What can hang from each mark
pali: zupem zura
zura: pali sifu zupem
malor: guved
sifu: guved
miduseb: malor zupem
guved: malor sifu
zupem: miduseb pali sifu

Each row was made from one small tree. Brackets hold a mark, then the marks that hang from it, in alphabetical order. Every link used is in the known rows. Write each row's tree.
Known rows
{pali {zura {sifu guved} zupem}}: [-1.81  0.26 -1.16  0.30  4.29  0.19 -0.29 -0.39 -1.77 -2.20  2.31 -0.29
 -0.20 -0.22 -2.62  0.73 -0.37 -1.25 -0.13 -0.42  0.49 -3.38]
{miduseb zupem}: [ 2.45  0.52  0.68  0.57 -2.98 -0.47 -0.11  2.66 -0.45  2.08 -0.59 -1.91
 -0.78 -0.11  2.25 -1.71  0.64  0.40 -0.55 -0.64  1.59  2.47]
{miduseb {malor guved} {zupem pali sifu}}: [ 0.40  0.10  2.21 -1.39 -6.02  0.79  0.87 -3.58 -0.42  3.56 -0.86 -0.62
 -0.06  0.33  3.00 -0.90 -1.15 -0.49  0.56  0.43  0.74  1.36]
{pali {zupem {miduseb malor}} {zura sifu}}: [-1.06 -0.43 -0.17  0.02 -0.39  1.78 -0.24 -2.12  0.47 -1.00 -0.79 -1.18
 -1.86  0.05  0.00  1.94  0.76  1.80 -1.90  0.51 -2.70 -2.96]
{miduseb malor zupem}: [ 1.29  0.41  1.04 -0.44 -3.36  0.35  0.60  0.74 -0.21  1.30 -1.14 -4.05
 -1.44  0.12  0.00 -1.57  0.25  1.24 -1.45 -0.28 -0.09  1.45]
{sifu {guved malor}}: [ 0.06  0.11  1.46 -0.24  2.65 -0.42 -0.80  2.26  0.28  0.72  1.63  0.01
  0.48  0.19  2.61 -1.33  0.56 -1.26  1.00 -0.30  2.15  0.48]
{pali {zura sifu {zupem {miduseb malor}}}}: [-3.10 -0.69 -1.62  0.59  0.94  0.31  0.98 -1.62  0.96 -3.06 -0.38 -3.60
 -1.68 -0.65 -4.69  0.51  0.97  1.24 -2.09  0.03 -2.02 -1.76]
{pali {zura zupem}}: [-1.79  0.19 -1.37  0.48  0.48 -0.83  1.20  1.28  0.91 -2.43 -0.90 -2.82
 -1.80 -0.92 -2.72 -0.43  1.35  0.36 -1.09 -0.06 -0.61 -0.69]
{zura {zupem miduseb sifu}}: [-1.18  0.01 -1.66  0.97 -2.70 -1.10  1.28  1.51  1.33 -1.12 -2.35 -0.86
 -0.18 -0.70 -4.93 -1.82 -0.13 -0.47 -0.08 -0.40  0.00  2.30]
{pali {zupem miduseb sifu} zura}: [-1.14 -0.33 -0.31  0.04 -3.42  0.54  0.03 -0.67  1.31  0.53 -2.84  1.81
 -0.56 -0.33 -0.86  1.77  0.56  0.64 -0.19  0.20 -1.53 -0.73]
{zupem miduseb pali}: [-1.13 -0.16 -2.05  1.21 -0.86 -1.17 -1.19  1.96  1.21  2.47 -0.94  1.14
  0.53 -0.14  3.58 -1.75  2.79  1.21  0.06  0.24  1.03  2.83]
{zura {pali zupem}}: [ 4.72  0.49  1.04 -0.18 -0.48  0.22  0.80  1.54 -0.17 -1.17 -0.49 -1.05
 -0.67  0.21  1.65  0.32 -0.95  1.27 -0.32  0.41 -1.23  1.19]
{miduseb malor {zupem sifu}}: [ 0.77  0.82  1.64 -1.50 -4.98  0.50  1.13 -0.34 -0.60  2.19 -2.34 -2.25
 -0.46  0.42 -2.61 -1.32 -1.07  0.05 -0.61 -0.47 -0.55  0.88]
{pali {zupem sifu}}: [ 2.07  1.44  0.83 -0.69 -3.08  0.86  0.63  1.68 -0.34  1.26 -2.34  1.13
 -0.38  0.41 -0.65 -0.89 -1.00 -0.92  0.24  0.08 -0.73 -0.42]
{zupem {miduseb malor} {pali zura}}: [-4.57 -0.76 -1.84 -0.31 -0.70 -0.37 -0.74 -1.82  1.77  1.19 -1.55 -0.85
 -0.68 -0.21  1.12  0.64  3.17  2.67 -1.13  0.71 -1.54 -0.17]
{miduseb {malor {guved sifu}}}: [ 0.58 -0.26  4.17  1.26 -3.89  1.83  0.53 -0.48  0.63  0.14 -0.98 -5.70
 -2.44 -0.17  2.36 -0.59 -1.04  0.40 -0.83  1.54  0.61  0.18]
{zura sifu}: [ 1.67  1.36  1.03  0.45  2.96  0.40 -0.73  3.12 -1.41  0.78  0.72 -1.66
 -0.43  0.51  1.16 -2.00  0.26 -0.64 -0.38 -0.15  0.85 -0.27]
{zupem miduseb pali {sifu guved}}: [-2.24  0.10 -1.86 -0.01 -0.71 -0.64 -1.77 -0.29 -0.47  3.33 -0.14  4.33
  2.55  0.43  0.85 -0.45  0.36 -0.69  1.84 -0.06  1.61  1.05]
{zupem miduseb pali {sifu {guved malor}}}: [-2.05 -0.64 -0.26 -0.54  0.07 -1.23 -1.32 -0.27  1.11  3.41  0.54  5.48
  2.86  0.30  2.81 -0.44  0.99 -1.72  2.40 -0.18  2.06  1.52]
{pali zura}: [-1.53  0.44  0.17  0.00  1.28 -0.19 -0.42  1.81  0.37  0.19 -0.90 -2.34
 -1.40 -0.28  0.35 -0.11  1.81  1.02 -0.73  0.18 -0.30 -0.65]
{zupem miduseb {pali {zura {sifu guved}}}}: [-3.10 -0.45 -1.93  0.65  3.83 -0.16 -2.91 -1.51 -1.13  2.19  2.34  3.85
  1.62  0.22  3.40  1.77  1.76  0.18  0.77  0.00  1.22 -1.90]
{miduseb {zupem {sifu {guved malor}}}}: [ 1.47  0.10  2.39 -1.11 -2.11 -0.45 -0.29  0.50 -0.59  3.27  0.69  2.53
  1.59  0.32  1.58 -0.45 -1.03 -2.39  1.73 -1.10  2.61  1.26]
{pali {zura {sifu guved} {zupem miduseb}}}: [-2.73 -0.79 -2.10  1.41  3.14 -0.23 -0.81 -0.93 -0.55 -2.38  1.93  0.15
 -0.01 -0.59 -2.43  1.24  0.23 -0.17 -0.25 -0.49  0.71 -1.90]
{zura {pali {zupem miduseb}} sifu}: [ 4.38 -0.21  0.45  0.92  0.84  0.41 -0.24  0.58 -0.37 -0.99  0.52  0.39
  0.08  0.27  2.08  1.05 -0.99  1.39 -0.40  0.18 -1.00  1.16]

Which tree is each row?
[ 1.94 -0.32  0.88 -1.21 -3.68  0.71  1.51 -1.92  0.89 -1.22 -2.55 -1.17
 -0.14  0.30 -2.87  1.30 -2.07  1.93 -0.49  0.58 -3.17  1.14] | {zura {pali {zupem {miduseb malor} sifu}}}
[-4.19 -1.09 -2.08  0.51 -1.47 -0.41  1.47 -1.31  2.36 -3.28 -1.89 -4.62
 -2.24 -1.11 -4.97  0.25  1.65  2.21 -2.10  0.20 -2.18 -0.21] | {pali {zura {zupem {miduseb malor}}}}
[-0.04  0.85  0.70 -1.10 -2.38  0.90  0.56 -0.16  0.05  0.72 -2.34  1.23
 -0.82  0.05 -0.91  1.11 -0.08 -0.38 -0.05  0.32 -1.68 -2.23] | {pali {zupem sifu} zura}
[ 0.92 -0.44 -0.81  0.42 -1.44 -1.60  1.79  0.40  1.14 -2.44 -1.57 -1.27
  0.51 -0.63 -5.19 -0.29 -1.49  0.56  0.22 -0.20 -0.87  3.30] | {zura pali {zupem miduseb sifu}}
[ 2.64 -0.27  1.27 -0.37  5.42 -0.89  0.77  0.30 -0.94 -3.01  3.82  0.09
  1.26  0.08 -0.48  0.09 -1.97 -1.74  0.89 -0.49  1.09  0.04] | {zura pali {sifu {guved malor}} zupem}
[ 0.71 -0.39  1.69 -0.33 -4.74  0.59  0.57 -2.47 -0.03  2.55  0.10 -2.27
 -0.99  0.03  5.39 -1.27  0.33  0.73 -0.37  0.58  1.09  1.83] | {miduseb {malor guved} {zupem pali}}
[-0.76 -0.66 -0.91  1.05 -2.21  0.40 -0.48  0.20  1.76 -0.47 -1.78  0.13
 -1.56 -0.59  1.62  1.54  1.85  1.98 -1.02  0.37 -1.08 -0.26] | {pali {zupem miduseb} zura}
[-2.46 -0.26 -1.60  0.07 -1.39 -0.53 -0.56  0.10  1.35  1.47 -1.60 -0.98
 -0.13  0.07  1.41 -1.55  2.33  2.05 -0.83  0.55 -0.57  1.76] | {zupem {miduseb malor} pali}
[ 3.79 -0.38  0.13  0.76  2.37  0.88 -1.24 -0.56 -1.64 -1.18  2.53  1.84
  1.09  0.53  1.97  2.08 -1.99  0.68  0.51 -0.04  0.08  0.02] | {zura {pali {zupem miduseb}} {sifu guved}}
[-3.02  0.33 -1.10 -0.83  0.59 -0.28  0.76 -0.96 -0.69 -1.49 -0.29  0.62
  0.28 -0.38 -5.38  0.65 -1.00 -1.67  0.66 -0.38  0.02 -2.35] | {pali {zura {zupem {sifu guved}}}}
[ 1.33  0.81  0.70 -0.12  1.37  1.39 -0.44  0.45 -0.91  0.05  0.12  0.65
 -1.36  0.24  1.92  1.22  0.45 -0.07 -0.87  0.23 -1.17 -3.24] | {pali zupem {zura sifu}}
[-3.41  0.63 -0.91 -1.54  1.07 -0.22 -1.41 -1.46 -1.31  3.23  0.13  4.17
  1.80  0.47  0.70  1.22  0.46 -1.17  1.69  0.15  0.47 -2.32] | {zupem {pali zura} {sifu guved}}
[-1.64  0.10 -0.51  0.39 -0.50 -0.08 -1.35  0.75 -0.46  1.43 -0.46  1.21
  1.35  0.22 -1.91 -0.51 -0.75 -0.47  1.28 -0.41  1.33  1.08] | {zupem miduseb {sifu guved}}
[-2.33 -0.30 -1.61  0.80  2.46 -0.51 -1.93 -0.31  0.21  2.23  0.52  2.36
  0.56 -0.04  3.57  0.88  2.81  0.86 -0.14  0.21  0.27 -0.78] | {zupem miduseb {pali {zura sifu}}}
[ 0.03  0.57  1.28 -1.62 -3.62  0.84  0.11 -1.51 -1.92  2.08 -0.46 -0.66
  0.53  0.65 -2.56 -0.34 -2.14 -0.79  0.32 -0.61  0.49 -0.24] | {miduseb malor {zupem {sifu guved}}}
[ 3.13 -0.32  0.98 -0.11  0.13  1.24  0.44 -1.27 -0.13 -1.89 -0.01 -1.84
 -0.55  0.49 -0.15  1.33 -1.34  2.23 -1.24  0.47 -2.67  0.02] | {zura {pali {zupem {miduseb malor}}} sifu}
[ 3.54  0.53  0.19  0.32  3.41 -0.70  1.31  1.54 -1.17 -3.04  1.44 -2.74
 -0.15 -0.08 -2.35 -0.79 -1.60 -0.16 -0.48 -0.20 -0.51  0.79] | {zura pali sifu zupem}
[ 1.38 -0.88 -1.41  1.45 -0.05 -1.71  1.33  1.36  1.48 -3.34 -0.36 -3.20
 -0.41 -0.89 -2.68 -0.57 -0.03  1.81 -0.63 -0.06 -0.51  3.85] | {zura pali {zupem miduseb}}
[ 0.25 -0.66  0.77 -0.24 -2.09  0.38 -0.47 -0.10  1.26  1.07 -0.27  4.32
  1.21  0.20  1.27  0.57 -0.73 -1.48  1.53 -0.25  0.96  0.39] | {pali {zupem miduseb {sifu {guved malor}}}}
[ 3.13  0.01  2.78 -0.77  6.38 -0.20 -0.81  0.77 -1.40 -0.44  3.89  0.55
  1.68  0.76  2.68  0.44 -1.43 -1.20  1.38 -0.28  1.47  0.00] | {zura pali {sifu {guved malor}}}
[-2.84 -0.33  0.26 -1.24  1.17 -0.78  1.01 -0.90  0.81 -1.25  0.58  1.49
  0.56 -0.47 -3.47  0.80 -0.45 -2.58  1.16 -0.50  0.45 -1.92] | {pali {zura {zupem {sifu {guved malor}}}}}
[-0.81  0.91 -0.93 -0.29 -0.10 -0.38  0.89  0.88 -1.08 -1.06 -0.20  0.23
  0.75 -0.07 -5.10 -1.54 -2.01 -2.16  0.97 -0.55  0.84 -0.40] | {zura {zupem {sifu guved}}}
[ 0.60 -0.03  1.71 -0.78  3.62  1.27 -1.03 -0.83 -0.60  0.08  2.49  3.45
  0.09  0.41  3.87  2.21  0.11 -1.58  0.54 -0.06  0.43 -4.10] | {pali zupem {zura {sifu {guved malor}}}}
[ 0.88  0.47  1.97 -0.27  5.07  0.25 -1.34  1.89 -1.22  1.03  3.23  1.07
  0.97  0.65  2.91 -0.99  0.00 -2.15  1.06 -0.45  2.32 -0.97] | {zura {sifu {guved malor}}}
[-0.21  0.13 -0.89 -0.12  4.09 -0.94 -0.28  0.34 -0.68  0.43  3.39  3.70
  1.79  0.22  2.59 -1.30  0.56 -3.01  1.25 -0.33  2.21 -0.98] | {zura {sifu {guved malor}} {zupem pali}}
[-0.49 -0.09 -2.99  1.65  0.78 -1.17 -0.17  1.24  0.18  0.17  0.72  1.48
  0.64 -0.36  0.70 -1.78  1.50 -0.37 -0.32 -0.15  0.93  1.24] | {zura sifu {zupem miduseb pali}}
[-1.76 -0.01 -2.98  0.62 -2.87 -1.67  0.78  0.40  1.37  0.92 -1.97  2.13
  1.07 -0.54 -2.15 -1.69  0.92 -0.72  0.56 -0.08  0.34  2.30] | {zura {zupem miduseb pali sifu}}
[-1.29  0.80 -0.51 -0.27  3.55 -0.14 -1.40  0.17 -1.12  2.43  1.01  1.91
  0.30  0.39  3.47  0.25  2.15 -0.22 -0.03  0.28  0.09 -2.25] | {zupem {pali {zura sifu}}}
[ 2.25 -0.72  0.31 -0.18 -2.20  0.62  1.01 -1.01  1.24 -2.14 -1.42 -2.78
 -1.06  0.05 -0.48  0.98 -0.72  3.22 -1.37  0.68 -2.83  1.74] | {zura {pali {zupem {miduseb malor}}}}
[ 2.38 -0.50 -0.92  1.47  2.31 -1.07  0.85  1.00  0.07 -3.20  0.96 -2.07
  0.12 -0.44 -2.35 -0.32 -0.82  0.91 -0.58 -0.21 -0.41  2.30] | {zura pali sifu {zupem miduseb}}
[-0.11 -0.60  1.92 -0.11 -5.88  2.20  1.19 -2.91  1.38 -0.52 -2.27 -2.11
 -1.55 -0.04 -0.16  0.19 -1.67  0.64 -0.29  0.92 -1.36  0.43] | {pali {zupem {miduseb {malor guved}} sifu}}
[-0.87  0.48 -0.89  0.47  2.88 -0.19  0.68  0.71 -0.50 -2.08  0.54 -1.91
 -1.27 -0.48 -2.43 -0.06  0.67 -0.57 -1.07 -0.18 -0.44 -2.22] | {pali {zura sifu zupem}}
[ 4.92  0.00  2.60 -0.87  4.02  0.71 -0.31 -0.07 -1.32 -0.84  3.50  2.53
  1.24  0.77  3.97  1.56 -2.02 -1.27  1.14 -0.08  0.49 -1.15] | {zura {pali zupem} {sifu {guved malor}}}
